What can hang from each mark:
M: H T V
H: M S Z
Z: H S
A: H
L: S
S: H L Z
T: G M

Each row was made from one small tree. Brackets hold a mark, then the marks that hang from it, in alphabetical order. Every link used is in the known rows. Write each row's tree.
Known rows:
{A {H M {S L Z}}}: [ 16.9   2.4  -6.1 -64.4  30.0  39.4  -7.6  -3.1 -11.8 -51.6  15.3   0.0
  -9.4  -6.5 -45.5  -4.1  21.2   3.2  22.7  13.9  38.4 -33.8 -30.4]
{M H {T G}}: [  0.8 -40.3  16.1   5.2 -18.9 -15.3 -32.5 -19.3  19.5  46.3 -18.2  -2.9
  15.2  33.1  18.2 -15.7 -17.2 -52.3 -36.3 -27.7  24.9   6.1 -28.4]
{S {Z H}}: [ 24.9   8.8   0.8 -36.4  23.5  13.4 -50.7  15.9   4.3 -20.1 -25.6  -6.3
 -26.7  -6.6  13.2  16.6   9.2  -8.4   6.6 -31.2 -14.4  -3.5   9.2]
{L S}: [-24.1   5.9   9.1  14.7  18.1   0.8 -15.5  26.7   7.0  -7.8 -10.6  27.1
  -7.8  33.8  20.3  11.2  30.6  11.6 -35.7 -32.9 -49.5   5.7  11.1]
{T G}: [ 14.1   0.3  27.3  -2.7   3.8  -1.8 -48.6 -11.9  29.3  33.6 -18.4  10.8
 -20.1  21.6 -12.6   3.1  12.8  -2.4 -45.9 -18.0  -8.7 -16.5 -41.7]
{S {H {M V}} L Z}: [ -7.7   9.4  13.4 -29.5  57.7  -5.0 -10.7 -24.2 -49.1 -15.9  40.4 -17.1
   2.0 -43.2  44.0 -50.8  -6.9  19.5  42.0  40.3 -28.0  -6.3  30.1]
{L {S {H M} Z}}: [ -4.4   8.8 -22.4 -28.2  35.5   8.6  -8.5   2.6 -26.9 -80.5  31.1  29.7
 -12.0 -19.6  61.8 -23.7  13.5 -20.2  27.4  15.2 -48.7  -3.2  47.0]
{S Z}: [ -7.2   1.5   0.7 -25.6  30.4  10.1 -45.0  15.5  17.5   0.0  -9.6  20.2
  -1.5   2.4  22.6 -13.4  20.3  -6.9 -15.2 -27.1 -26.0 -15.7  -1.6]
{M {H S Z} {T G}}: [-10.0 -28.4 -16.8   4.6 -51.4 -25.8  11.8  -7.9  52.0  45.6 -35.0  14.5
   0.4  33.6 -18.6   9.3 -17.9 -35.5 -34.9  -3.8  56.7   1.8 -22.7]
{A {H {M T} S}}: [ 33.6 -40.1  -9.1 -12.9  -1.5  25.1  -2.1  -3.9   7.6 -16.9 -11.6   8.9
   9.5  16.0 -60.7   1.6   9.8 -23.6   9.2 -21.1  65.9  11.1 -28.9]
{S {Z {H {M T V}}}}: [ 15.3 -14.0   0.8 -19.8  14.5 -16.5 -41.2   2.7 -29.7 -10.8  -9.9 -33.7
  11.5 -26.6   9.4 -21.8 -14.2 -14.2  59.7 -22.6  31.2  21.6  28.0]
{T G M}: [ 15.1 -13.5   9.0  10.2 -28.2  -6.7 -14.5  -0.5   7.9  40.5   4.9   5.7
 -19.4  12.6 -26.9  25.8   9.2  -8.5 -31.4  16.7   7.1  -8.7 -52.9]
{H M {Z S}}: [ 23.8  39.2 -11.9  23.2 -41.3  32.0   3.8   4.7  25.5 -40.2   7.0  14.7
   1.3 -18.5 -33.8  26.2   7.3  10.5  10.8  -5.2  -7.2 -28.3  -5.5]
{T G {M H}}: [  4.3 -34.5  -0.4   6.0 -45.4  -5.2  -2.2 -13.3   7.3  35.0  19.4 -17.5
 -18.0  22.0   0.4   9.9  -8.8 -30.1 -45.8  18.8  15.3   4.1 -40.7]
{H {M V} Z}: [-12.9  -3.7  -6.2  23.4  -5.6   9.2   4.4  -0.2  15.3  -0.8  18.9 -27.5
   5.3 -21.6 -25.2 -13.5   0.3  47.9  13.3  -6.9   2.5  11.7  12.2]
{Z {H {M T V}} S}: [ 39.4  13.5  24.2  21.7 -28.0 -19.8 -27.1  -3.3 -19.8  -0.8 -22.1 -14.9
   5.8 -16.1 -22.1  10.6 -13.5  -9.6  30.8 -19.6  20.8  14.8  14.9]
{S L Z}: [-11.8  22.8  14.7 -31.8  52.5  12.9 -32.3  10.7 -10.0   7.5  -1.3   7.9
   9.1   1.0  23.7  -9.3  17.0   3.8   3.9 -11.4 -33.4 -32.3 -18.1]
{H {M T} S Z}: [ 15.3  -5.9 -26.5  12.2  -9.2   5.4  27.0  13.8  27.4   2.6 -19.0  14.2
  22.2   1.3 -41.7  15.2  -5.8  -9.9  10.1 -14.9  43.1   4.6 -19.2]
{H {Z S}}: [  3.4  36.2  -2.2  29.9 -40.8  14.0  -5.9  12.5  39.9  -5.2 -21.0  37.2
  -5.9   0.1 -19.2  33.4  15.1  18.6 -12.3 -12.3 -25.5 -23.9  -0.1]
{L {S {Z H}}}: [ -6.7  18.0  -5.7 -31.4  16.9  -0.1 -41.6  31.4  -4.2 -53.2 -22.1  11.4
 -32.4  11.8  34.7  26.4  25.8  -6.2   8.7 -30.9 -35.9   4.2  35.9]
{L {S H}}: [-12.9  -0.3   3.5  11.0  30.8  -8.2   0.7   7.2  -5.3 -22.5   0.8  35.2
 -19.1  11.0  53.8   3.0  20.0   4.1 -18.5   0.4 -68.4  19.6  37.0]
{T G {M H V}}: [-21.5 -46.4   9.4  16.2 -51.0 -35.3  -2.9 -17.6  -0.2  59.3  23.2 -30.8
 -16.8  14.8  -1.9 -15.1 -10.7  -0.2 -46.5  30.6  19.2  20.5 -18.9]
{T {M H}}: [  0.1 -34.6 -10.1  13.4 -23.3   5.9  18.5   7.4  -5.1  25.9  21.9 -21.7
   0.5  14.4  13.4  11.7  -6.4 -20.0 -36.0   2.7  -4.1  21.8 -21.6]

Which tree is each row?
[-27.8 -51.3  26.0  17.4 -23.7 -46.0 -31.7 -25.0  10.7  72.2 -15.0 -17.6
  15.2  30.1  18.5 -42.7 -19.7 -22.8 -35.1 -13.8  28.5  22.6  -4.0]
{M H {T G} V}
[ -8.4  11.8  -3.4  44.6 -48.7 -15.7   6.7   1.3  11.0   4.8  -5.1  13.8
  34.3 -19.9 -23.8  -7.2  -7.6  12.2  37.3  -4.7  19.6  -1.5  20.5]
{H {M T V} {Z S}}
[ -6.5 -28.7  -6.2  -9.4  30.1 -23.7 -15.4 -17.1 -29.9  -4.0  16.4   6.2
  24.8 -36.8  51.6 -62.8 -16.7 -21.2  53.2  16.3   1.2  16.9  45.2]
{S {H {M T V}} Z}
[ 20.6  21.6   1.0 -41.6  64.1  24.7  -7.7 -14.9 -42.0 -41.2  37.2  -3.5
  -1.3 -41.1  43.3 -24.7  -6.4  -9.6  41.1  25.4 -33.3 -23.8   4.7]
{S {H M} L Z}
[-16.0 -30.6 -28.7  12.1 -27.3 -11.4  33.2  13.6  40.8  33.1 -31.8  10.0
  20.3  30.1  -7.3  11.5 -17.1 -28.5 -26.6 -19.3  34.9  22.2  -2.3]
{M {H S Z} T}
[ 41.6  59.0  38.9   0.8   5.0  12.8 -23.9   7.0 -16.1  -7.0 -29.5  -4.8
 -25.8   2.7 -15.4  52.8   8.1   9.4  -4.9 -16.7 -31.8 -22.1 -18.0]
{Z H {S L}}
[  1.8 -22.1 -22.4  -6.4 -24.8  30.3  13.3   6.1  50.4 -17.8 -20.2  15.9
 -26.4  14.9 -67.8  33.9  27.7  34.8 -15.3  -7.6  33.4   3.1 -11.3]
{A {H S Z}}
[-38.1 -22.8  -4.4 -30.7   7.4 -33.7 -16.4   9.1  24.8  27.5  -6.2  -1.1
 -11.7  24.5  20.5 -40.7  -0.5  -2.1 -56.4   9.2  11.4  11.8  22.0]
{M {H {S Z}} V}
[ 35.8  -1.6  23.9  -5.9  31.4  -4.0  -3.9 -42.6 -38.3  11.9  13.3  -3.8
  12.4 -17.6  15.9 -15.1 -21.6 -32.5  35.5  21.8   6.3 -12.9 -30.0]
{S {H {M {T G}}} L}
[-35.2 -53.3  13.3  25.1   1.5 -31.2 -10.9  -5.8   2.0  64.0 -13.4 -21.1
  33.7  24.3  33.8 -41.3 -16.3 -15.5 -26.1 -29.4   6.2  42.8  18.1]
{M H T V}
[ 17.9  22.9  -7.2   3.0  33.2  36.1  35.1 -18.7 -20.7 -33.4  31.3 -15.9
  -2.4 -42.2   6.9   9.4 -12.9  24.7  43.6  23.1 -24.5  -5.7   2.4]
{S {H M Z} L}
[ 16.3  33.1  -7.6  -6.7  18.1  27.4  35.6  10.4   9.4  -9.4   6.6  -9.1
   1.7  -5.5 -49.7  27.7   2.0  30.9   2.6   6.3  11.6 -20.4 -39.0]
{H M {S L} Z}
[-12.1  12.3  -3.8 -27.5  11.4 -12.1 -34.7  19.8 -30.1 -61.2  10.1 -21.3
 -24.4 -13.2  22.5  -7.9  15.1  18.9  34.3  -9.8 -13.3  15.4  52.8]
{L {S {Z {H {M V}}}}}
[-11.1  -4.2 -15.8  36.6 -63.2  -2.4  14.5   6.0  28.0   8.9 -26.7  22.4
  29.0  11.5  13.5  11.9 -13.8 -31.3  -2.6 -22.8   6.4  -0.5  12.9]
{M {H {Z S}} T}
[-18.8  -4.5 -17.0 -36.0   2.7  -9.4  31.8  18.3 -18.3  17.9  15.1  -2.5
  -2.2  12.8  10.8  11.1  -4.2 -29.3 -22.8  42.2  14.0 -14.2 -29.3]
{T {M {H {S L Z}}}}
[-32.0  -2.3 -12.6 -17.7  27.0 -21.2  -9.6  -1.3 -32.0 -55.0  35.3  14.0
 -13.1 -22.7  63.7 -45.9  11.1  11.8  27.4  30.7 -44.8  11.8  73.1]
{L {S {H {M V}} Z}}
[-32.4  -1.7 -21.2  26.0  -3.8 -11.5  31.3  -2.9 -10.6 -45.9  31.3  -0.2
 -13.5 -24.7  29.4 -14.1   4.7  45.9  28.9  28.1 -38.7  28.3  69.3]
{L {S {H {M V} Z}}}
[-17.0   8.4 -11.2  -6.2   0.8   7.9  40.4   8.7  22.7  20.1  -9.0 -15.1
  -6.0  21.4 -12.6  23.9  -6.8  14.2 -37.8   2.4   5.1  -4.4 -20.6]
{M {H {S L} Z}}
[-13.3  37.2   1.6  15.9 -33.0  20.0  23.7  -2.1  11.7  -3.6  -1.5  -1.9
   3.0   4.7   6.0  24.3  -7.0   7.6 -12.1  -1.3 -22.5 -24.5  -4.7]
{M {H {Z {S L}}}}
[-15.9  -4.0 -28.3   8.0 -31.1   2.0  76.3  18.9   3.7  27.6  12.2 -17.4
  -5.6   9.9 -24.2  43.1 -10.9   8.2 -21.6  35.1  21.7   2.6 -34.6]
{T {M {H {S L} Z}}}
[  3.0 -22.7 -13.2 -49.8   7.4  18.9 -30.0   6.6  30.1 -25.6 -20.0  30.7
 -23.8  17.4 -32.9  -1.1  33.3  -2.5 -16.8  -4.4  28.7 -14.6  -5.4]
{A {H {S Z}}}
[-41.5 -30.7  -9.1  23.2 -20.9  -6.6   8.6  -4.3  30.8  28.4   4.4 -34.8
   2.0   3.7  11.1 -22.2 -10.4  36.4 -26.4 -10.2  -4.5  30.5  26.7]
{M {H Z} V}
[ 21.9  27.2  -4.4   0.8 -36.5  62.7  12.8 -13.6  -6.5 -66.1  20.3  -2.7
  -3.6 -25.1 -60.3  33.8  18.2  32.5  50.1   7.4  13.8 -38.5 -16.7]
{A {H M {Z {S L}}}}
[  2.1  18.3  27.3  -7.3  42.3 -13.3   7.8   3.5 -13.4  30.5  11.5 -24.6
  -0.1   5.4 -36.5 -10.7   1.6  37.3 -22.0  14.5   7.7  -2.5 -28.7]
{H {M V} {S L}}
[-19.3  18.2   0.2  29.9 -38.1   5.2  24.5  -0.3   2.4  14.6 -18.6  11.2
  35.3   8.2  14.2  17.8 -19.0 -19.6  15.3 -11.5   0.2 -17.0  -2.1]
{M {H {Z {S L}}} T}
[-11.6  -7.0 -34.4  28.6  -3.6   2.4  39.2   3.9 -15.9 -48.3   9.2  25.3
  18.4 -17.5  37.1   3.9  -4.5 -10.5  57.5   2.7 -20.6  22.8  48.9]
{L {S {H {M T} Z}}}
[ -8.6  12.4   1.2  14.8  29.7   3.6  33.7 -22.6 -28.1  -8.2  37.7 -34.0
  -2.3 -46.3  10.1 -18.4 -13.0  55.4  42.7  36.4 -23.2  13.1  25.7]
{S {H {M V} Z} L}
[  9.4  -1.5  12.4   0.6  18.5 -14.9  -4.9   6.2  13.8  21.8   3.9  -9.8
  -6.2   8.0 -40.8 -16.9   5.9  25.2 -40.9   3.7  17.2  11.6 -12.1]
{H {M V} S}
[ 43.7  48.2  22.8   3.1  22.6  19.2   6.2 -23.0 -34.4 -32.6  23.5  12.5
  -6.8 -25.1  14.1   8.4  -2.8  -6.3  13.5  31.1 -42.6 -28.7  -3.3]
{Z {S {H M} L}}
[  5.2 -19.3   8.7  12.5  12.7 -32.7   0.2   7.1   6.1  42.5 -11.0  -0.2
  22.4  12.6 -31.8 -25.4  -5.2  -1.8 -12.8 -10.6  39.0  23.4  -9.2]
{H {M T V} S}
[ 39.1  31.5  22.7  13.9  18.8   1.9  10.8 -21.2 -45.3 -12.8   5.7  23.6
  24.1 -24.1  21.2   1.8 -14.8 -32.6  40.8  18.8 -20.4 -19.7  -2.6]
{Z {S {H {M T}} L}}
[ 39.0  32.5  22.6 -22.9  40.2   1.5  -5.7  13.0  -4.1  18.3 -35.8 -16.0
 -33.8  19.8 -34.6  52.7   4.1  14.5 -25.3 -15.6  -2.7  -0.3 -36.6]
{Z {H {S L}}}
[-27.2 -43.2   9.2  13.7  -1.4 -49.8   7.1   4.3  15.9  72.2 -26.1  -2.1
  19.4  40.0   8.2 -29.3 -13.6 -17.7 -53.5 -14.1  32.1  40.3   6.7]
{M {H S} T V}
[ 10.9  42.4   2.3  29.5 -22.6  19.2  21.4   2.8 -12.2 -11.8  -5.2  15.6
  41.4 -20.1 -22.1  25.7  -5.9  -3.4  52.8  -7.6   4.7 -34.5 -21.8]
{H {M T} {Z {S L}}}
